Every row comes from one small tree of marks. The marks that hang from a mark follow it in brackets, in alphabetical order. Every link used is in the known rows. Which tree was each row made from?
Known rows
H(W(S(D(R) F))): [ 0.23  1.04  2.06  0.95  3.62 -2.50 -0.42 -3.04 -1.02  0.59  0.14 -4.80
  1.82  0.91 -0.03  0.67  1.37  0.20  0.79  0.68  2.76 -2.59  1.30 -1.42]
H(W(S(D))): [-1.15  2.32  4.05  0.79  4.30 -2.03  0.38 -1.26 -1.24  2.12  0.96 -5.15
  3.71 -0.78 -0.17  1.01  0.88  0.50  1.77  1.02  1.87 -0.18  1.47 -0.42]
R(Z(S)): [ 0.44  1.65  4.20 -0.42  3.81 -1.12 -1.06 -0.76  1.20  3.16  0.54 -0.09
  4.96 -2.46  2.77  0.52 -0.21  1.01  2.36  0.11  1.94  2.20 -0.69 -2.49]
D(R): [ 0.91  0.42  3.54 -0.03  2.10 -3.51 -0.02  0.48 -1.49  2.55  0.52 -1.74
  2.54 -0.87  0.29  0.74 -0.06 -1.65  0.79  0.55  2.63  0.02  0.37 -1.06]
V(B(W(R) Z)): [ 1.58  0.06  5.79  2.06  0.66 -2.97  0.19  0.03 -0.47  2.37 -0.95 -1.45
  2.96 -2.99  0.25  1.50  0.43 -0.72  1.49  0.11  2.57  1.03  2.55 -0.81]
Z(S(D(B))): [ 0.15  3.19  4.49 -1.29  3.50 -2.15 -0.12 -0.47  0.75  1.00  1.54  0.00
  3.67 -0.50  0.72  1.88 -0.32  0.78  1.38  1.49  2.83  1.55 -0.37 -2.17]
B(Z): [ 1.24  0.93  4.19 -0.37  1.99 -2.30 -0.65 -0.09 -2.26  2.53  0.16 -1.81
  3.39 -2.90  0.61  1.46 -0.08 -0.86  2.09  0.18  2.65  1.26  0.59 -1.38]
R(Z(B(W) S)): [ 0.06  0.77  2.97 -0.15  4.81 -1.78 -0.85  1.47  1.19  1.63  0.74 -1.25
  3.16 -2.93  3.81  2.38  0.26 -0.19  0.98  1.65  0.95  1.93 -1.77 -2.14]
S(D(B(W) R)): [ 1.81  0.68  3.17  0.19  2.35 -4.32 -0.10  2.09 -1.59  0.14  1.79 -1.04
  0.86  1.16  0.20  2.40  1.21 -1.92 -1.47  4.01  3.39  0.17  0.65 -2.46]
S(D(B)): [ 0.17  2.56  3.89 -0.59  3.85 -2.46 -0.17  0.63 -0.77  1.33  1.94 -2.38
  3.16 -0.09  0.06  1.53  0.15  0.09  1.13  2.04  3.51  0.91 -0.09 -1.53]
W(R S): [-1.76  0.32  5.02  1.82  3.89 -1.38  0.88 -0.33  1.85  2.96  0.17 -4.62
  4.71  0.07 -0.82  0.71 -0.25  1.04  2.03 -1.50  1.12  0.37  0.67  1.11]
V(B(W(S) Z)): [ 1.91  1.37  5.01  2.16  1.46 -1.41 -0.03  0.18 -1.17  2.18 -1.63 -2.01
  3.18 -2.18  0.13  2.01 -0.27 -1.68  1.42  0.78  2.10  1.49  2.66  0.62]
H(W(R)): [-1.25  0.29  4.21  0.85  3.17 -3.01  0.47 -1.43 -1.30  3.66  0.73 -5.08
  3.58 -1.30 -0.01 -0.07  0.77  1.68  2.32 -0.36  2.06  0.15  1.02 -1.08]
H(W(S)): [-1.07  1.49  3.17  1.07  3.85 -1.33  0.28 -1.27 -1.86  3.36 -0.07 -5.73
  4.09 -0.57 -0.22  0.62 -0.02  0.66  2.32  0.18  1.46  0.51  1.07  0.09]
V(B(W(R S))): [-0.59  0.60  5.97  3.38  2.39 -1.55  0.84  0.35  1.51  3.19 -1.19 -3.94
  4.50 -0.57 -0.37  0.92 -0.77  0.15  1.03  0.03  1.39  0.28  2.31  1.76]
H(W(R(D(B)))): [-1.50  1.37  1.38  0.11  3.05 -3.68  2.12 -1.48 -1.00  0.37  1.60 -3.72
  2.03  1.18 -0.66  1.06  0.99  2.83  0.70  0.80  3.11  2.39  0.63 -2.25]
W(R S(D(B(Z)))): [-0.29  1.23  3.40 -0.23  3.80 -1.97  0.80 -2.08  2.43 -0.74  2.14 -2.49
  2.92  0.98 -1.65  3.06  2.33  0.71  0.86 -0.49  2.89  2.15  1.39 -0.95]
V(B(W Z(S))): [ 2.57  1.66  5.63  0.86  0.20 -2.10 -0.73 -0.30 -1.15  2.48 -1.62  1.06
  3.20 -4.05  1.80  2.01 -0.73 -1.08  1.92  1.25  2.06  1.71  1.85 -1.80]
S(D(R(Z)) F): [ 1.84  0.54  2.50  0.13  3.68 -2.52 -1.76 -1.42  0.64  0.35  0.54 -1.46
  1.92 -0.62  2.24  0.46  1.95  0.08  0.73  0.90  3.99 -1.30 -0.07 -2.97]
Z(S(F)): [ 0.73  1.75  4.66  0.66  2.71 -1.30 -1.51 -1.41 -0.56  3.37 -1.61 -1.88
  4.28 -1.77  2.06 -0.32 -2.05  1.71  2.46  0.18  1.79 -1.55 -1.08 -1.46]
W(H): [ 0.05  0.86  3.43  2.03  2.07 -1.11  0.87 -0.76 -2.61  3.42 -1.00 -3.58
  3.70 -2.82  0.87 -0.06 -1.75 -0.63  2.79  2.08  2.64 -0.71  0.30 -0.47]
Z(B S(F)): [-0.52  1.79  2.72 -0.35  4.37 -1.54 -1.24 -1.14  0.16  2.02 -0.60 -2.57
  3.07 -2.27  2.60  1.05 -1.78  1.56  2.31 -0.27  1.66 -1.21 -2.17 -1.17]
W(R): [-0.90  0.48  5.29  1.04  3.06 -2.71  0.64  0.04  0.37  3.45  0.37 -3.64
  4.33 -1.26  0.18  0.07 -0.30  0.74  1.85 -0.67  1.99  0.05  0.29 -0.22]
V(B(W(S(D F)))): [ 1.06  2.46  5.43  3.78  2.70 -1.07 -0.95 -0.29  0.01  1.42 -2.20 -3.92
  3.31 -0.83  0.96  0.70 -1.10  0.10  1.07  1.72  2.44 -2.34  1.76  0.81]
D(R(Z(B(W) S))): [ 0.84 -0.42  1.68 -0.79  3.92 -3.07 -0.53  1.12  1.31  0.51  1.12  0.50
  1.60 -2.05  3.44  2.67  1.46 -1.27 -0.58  1.51  1.11  1.76 -1.25 -3.05]

Write each row's tree
[-2.53 -0.37  0.83  1.79  5.64  0.28  1.98 -2.09  3.42  0.84  0.68 -4.82
  3.16 -1.32  1.26  1.88  1.09  0.93  2.14 -0.60  1.70  1.15 -0.36  0.29]  W(H R(Z(B)) S)
[-1.27  0.26  2.98  2.79  2.06 -2.82  3.09 -1.30 -0.31  1.02 -0.78 -3.09
  2.64 -1.47  0.18  0.03 -0.80  0.96  1.64  0.99  2.97 -0.32  0.59 -1.07]  W(H R(D))
[ 1.19  1.19  1.36 -1.81  3.15 -1.93 -0.90 -1.08  1.80  1.09  1.76  1.93
  2.66  0.48  1.70  1.97  1.24  0.22  0.69  0.69  3.03  3.51 -0.67 -3.48]  D(B R(Z(S)))
[ 2.94 -0.84  0.97  0.57  0.51 -2.73  0.62 -0.47 -3.59  0.04 -0.17 -0.52
 -0.25 -0.72  0.00  3.02  0.58 -3.39 -0.17  4.38  3.88  1.03  1.23 -3.02]  D(B(W(H) Z) R)
[ 0.55  0.44  2.32  0.46  4.81 -1.11 -1.90  0.33  0.79  1.44 -0.52 -1.90
  2.63 -2.38  4.25  1.80 -0.53  1.19  1.15  1.44  1.50 -0.51 -2.36 -2.47]  R(Z(B(W) S(F)))
[-0.58 -0.19  5.22  2.58  4.88 -1.99  0.56  0.81  2.98  0.80  0.96 -3.69
  3.96 -0.16  0.99  1.41  2.21  0.61  0.19  0.86  1.48  0.68  1.05 -0.87]  B(W(R(Z) S(D)))
[ 1.86  1.18  0.94 -0.68  3.94 -2.04 -1.73 -1.66  1.02 -0.71  1.65 -0.72
  1.50  1.30  1.53  1.36  2.05  0.54  0.06  1.72  4.80  0.27 -0.45 -3.33]  S(D(B R(Z)) F)
[-0.61 -0.37  3.21  2.08  3.13 -0.59  0.98 -2.24  1.26  2.69 -0.01 -3.01
  3.82 -2.17  1.48  0.02  0.32  0.72  2.86  0.34  2.83  0.74  0.67 -1.42]  W(H R(Z))
[ 2.13  0.29  2.13 -0.08  3.83 -3.40 -0.64  1.35  0.28 -0.67  2.21 -0.17
  1.34  0.88  1.50  2.41  2.77 -1.63 -1.28  3.65  3.73  1.99  0.34 -3.46]  S(D(B(W) R(Z)))
[-1.88  0.64  2.80 -1.04  5.04 -1.68  0.26 -1.19  4.08  1.56  1.70 -1.34
  3.90 -2.55  2.57  1.76  1.12  2.24  1.99 -1.78  1.22  2.38 -1.53 -1.99]  W(R(Z(B S)))
[ 1.71  0.14  2.42  0.27  2.13 -3.70 -0.41  2.11 -2.30  1.56  0.79 -1.43
  1.61  1.11  0.04  2.10  0.20 -1.96 -0.91  3.43  2.96  0.85  0.14 -1.70]  D(B(W) R)
[ 1.66 -0.42  1.38  1.76  1.37 -2.61  0.67  0.58 -3.28  1.12 -0.10 -1.85
  0.87  0.27  0.28  1.94 -0.39 -2.50 -0.22  4.74  3.41  0.04  0.59 -1.80]  D(B(W(H)) R)
[-1.20  0.60  4.06  3.42  3.58 -0.36  1.24 -3.40  1.55  0.91 -1.36 -5.44
  3.30 -0.40 -0.22  0.15 -0.61  1.38  2.41  0.34  2.60 -3.42  0.93  0.38]  W(H R S(D F))
[ 1.79  0.41  2.38 -0.08  3.06 -1.51 -2.05 -2.32  1.35  1.73 -0.39  0.61
  2.85 -1.15  2.90  0.43  0.51  0.90  1.44  0.13  2.84 -0.29 -0.94 -3.24]  D(R(Z(S(F))))
[-2.07  0.47  3.66  1.31  3.71 -1.84  1.15 -2.07  0.30  3.13  0.44 -6.02
  4.30  0.36 -1.01  0.42  0.82  1.83  2.09 -1.22  1.14  0.61  1.43  0.24]  H(W(R S))
[ 1.10  2.22  2.92 -1.72  2.90 -3.58  0.14 -0.98  0.96  0.05  2.22  1.37
  2.26  0.32  0.53  2.30  0.95 -0.46  0.10  1.62  3.09  1.19  0.11 -3.20]  Z(S(D(B R)))
[ 1.32  1.44  2.04 -0.40  3.03 -3.01 -1.16 -1.02 -0.81 -0.01  1.12 -1.83
  1.19  1.53  0.35  1.26  0.62 -0.05  0.16  1.91  4.59 -1.32 -0.23 -2.22]  S(D(B R) F)
[ 0.02  0.02  3.96  3.92  2.55 -0.76  1.22  0.57 -2.08  2.81 -2.05 -4.81
  3.60 -1.39  0.57  0.94 -1.95 -1.62  1.48  3.20  1.31 -1.04  0.79  0.77]  B(W(H S))
[ 0.60  2.63  3.07  0.00  3.85 -1.80 -1.19 -0.67 -0.87  1.00  0.62 -3.01
  2.79  0.46  0.60  0.84 -0.39  1.25  1.42  1.86  4.09 -1.14 -0.85 -1.63]  S(D(B) F)
[ 0.87  2.49  5.33  0.66  3.38 -1.95 -1.12 -1.72  0.13  1.84 -0.56 -1.50
  3.83 -2.05  1.95  0.26 -1.21  1.52  2.32  0.82  2.37 -2.19 -0.62 -2.05]  Z(S(D F))
[ 0.89  1.03  5.23  3.24  3.94 -1.56 -0.81  0.87 -0.84  1.34 -1.35 -5.13
  3.16  0.05  0.72  0.80 -0.87  0.12  0.61  2.45  1.86 -3.10  0.30  0.13]  B(W(S(D F)))
[ 2.06  0.58  1.35  1.68  1.27 -2.66  1.87  0.33 -3.93 -1.08 -0.95 -1.16
  0.28 -1.20  0.67  2.50 -0.46 -1.07  0.12  4.98  3.89  1.50  0.62 -2.67]  R(D(B(W(H) Z)))
[-0.18  0.24  1.82  1.31  3.97 -0.75  0.42  0.01  0.37  1.31 -0.18 -1.43
  2.48 -3.89  3.74  2.15 -0.50 -0.45  1.77  3.03  1.63  0.75 -1.29 -2.23]  R(Z(B(W(H)) S))
[ 2.96  0.87  3.65 -0.97  1.69 -3.14 -1.00 -3.02 -0.07 -0.37  0.04  1.17
  1.39 -2.02  1.59  1.92  1.10 -0.59  0.96  0.27  3.06 -1.43  0.65 -3.67]  B(Z(S(D(R) F)))
[-0.02  0.49  1.06 -2.01  4.31 -2.48 -0.45 -0.66  2.40  0.77  1.87  0.61
  2.08 -2.00  2.89  2.34  1.70 -0.32  0.81 -0.37  1.88  2.36 -1.27 -2.87]  D(R(Z(B S)))
[ 0.36  0.89  3.09  0.82  3.78 -2.18 -1.24  0.89 -0.93  1.81 -1.26 -2.95
  2.41 -2.19  2.85  1.52 -1.88  0.70  1.10  1.80  1.03 -2.15 -2.20 -1.27]  Z(B(W) S(F))
[-0.68  0.48  2.67  1.76  2.70 -1.51  2.47 -2.98  2.66  0.35 -0.39  0.12
  3.46 -2.15  2.38  0.44  0.06  2.14  2.19  0.22  2.29  1.71  0.05 -3.23]  W(H R(D Z(S)))
[-1.78  0.12  2.74  1.09  4.96 -0.75  0.41 -2.35  1.77  2.60  1.12 -5.05
  4.33 -0.11  0.37  0.59  2.28  2.38  2.15 -1.30  1.73  2.13  1.21 -0.91]  H(W(R(Z) S))
[-2.19 -0.56  3.67  1.71  4.87 -2.45  1.41  1.71  1.41  1.46  0.52 -5.76
  3.05 -0.15  0.28  2.40  0.23  0.09  0.13  0.23  0.29  0.14 -0.23  1.45]  Z(B(W(R S)))
[ 1.19 -0.54  5.96  0.68  1.50 -3.00  0.22 -0.36  0.19  2.07 -0.41 -0.38
  3.35 -2.69  1.03  2.02  0.19  0.06  1.31  0.55  1.02  0.81  0.91 -2.46]  B(W(R) Z(S))
[-1.17 -0.08  3.23  3.85  3.12  0.42  0.98 -3.24  0.73  2.48 -2.23 -5.84
  3.80 -0.19  0.02 -0.22 -1.44  1.58  2.85 -0.36  2.37 -2.85  0.53  1.02]  W(H R S(F))
[-0.82  1.58  2.35 -1.61  5.10 -1.47 -0.53 -0.23  2.01  1.79  1.60 -0.94
  3.67 -3.10  3.38  1.75  0.27  1.01  2.17 -0.55  1.36  2.40 -1.90 -2.08]  R(Z(B S))
[-1.98 -0.43  1.30  0.88  4.74 -1.01  1.57 -1.65  1.99  1.30  1.13 -3.76
  2.67 -2.80  2.20  1.32  1.16  0.56  2.40 -0.09  2.62  1.10 -0.66 -1.06]  W(H R(Z(B)))
[-0.72 -0.51  2.33  3.32  4.05  1.27  0.33 -3.78  2.42  1.87 -1.37 -4.94
  3.93 -0.27  1.14 -0.13 -0.15  2.07  3.02 -0.45  2.59 -1.03  0.12 -0.14]  W(H R(Z) S(F))
[-2.32  0.80  3.00  1.89  3.92 -2.87  2.59 -1.88  0.39  0.92  0.33 -5.22
  3.28  0.83 -0.97  0.39  0.90  2.55  1.10 -0.71  1.33  0.99  1.46 -0.23]  H(W(R(D) S))
[ 0.92  1.90  3.80  1.55  2.21 -1.90  0.97 -0.36 -1.14  0.89 -0.14 -0.59
  2.46 -1.43  1.53  1.89 -1.19 -0.76  0.82  4.66  2.75 -0.24  0.07 -2.55]  Z(S(D(B(W(H)))))
[-2.64  0.32  1.16  0.53  6.28 -2.17  2.21 -0.38  3.99 -1.04  1.73 -3.70
  2.73 -0.13  1.14  2.10  1.86  2.30  0.70 -1.61  1.46  2.54 -0.75 -0.34]  W(R(D Z(B)) S)
[ 2.07  1.37  3.95 -0.35  2.08 -1.47 -1.87 -2.42 -1.24  2.20 -1.45 -0.69
  3.20 -2.82  1.87  0.93 -1.02  0.99  2.67 -0.28  2.46 -0.35 -0.46 -2.44]  B(Z(S(F)))
[ 1.46 -0.16  4.76  3.22 -0.46 -1.99  1.33 -1.84 -1.21  2.20 -1.88 -1.97
  2.15 -3.64  0.75  1.31 -0.14 -1.53  2.18  1.38  3.16  0.24  3.03 -0.75]  V(B(W(H R) Z))
[-1.36 -1.00  2.97  2.39  3.15 -2.62  1.99  0.69 -0.69  1.68 -0.23 -4.98
  1.83 -2.51  1.29  1.94 -0.73 -0.78  1.10  2.20  1.60 -1.28 -0.42 -0.09]  Z(B(W(H R)))
[ 0.79  3.21  3.62 -0.61  3.51 -1.60 -1.13 -1.74  0.42  0.87  0.20 -0.94
  3.26 -0.24  1.39  1.11 -0.94  1.88  1.71  1.59  3.33 -0.68 -1.07 -2.46]  Z(S(D(B) F))
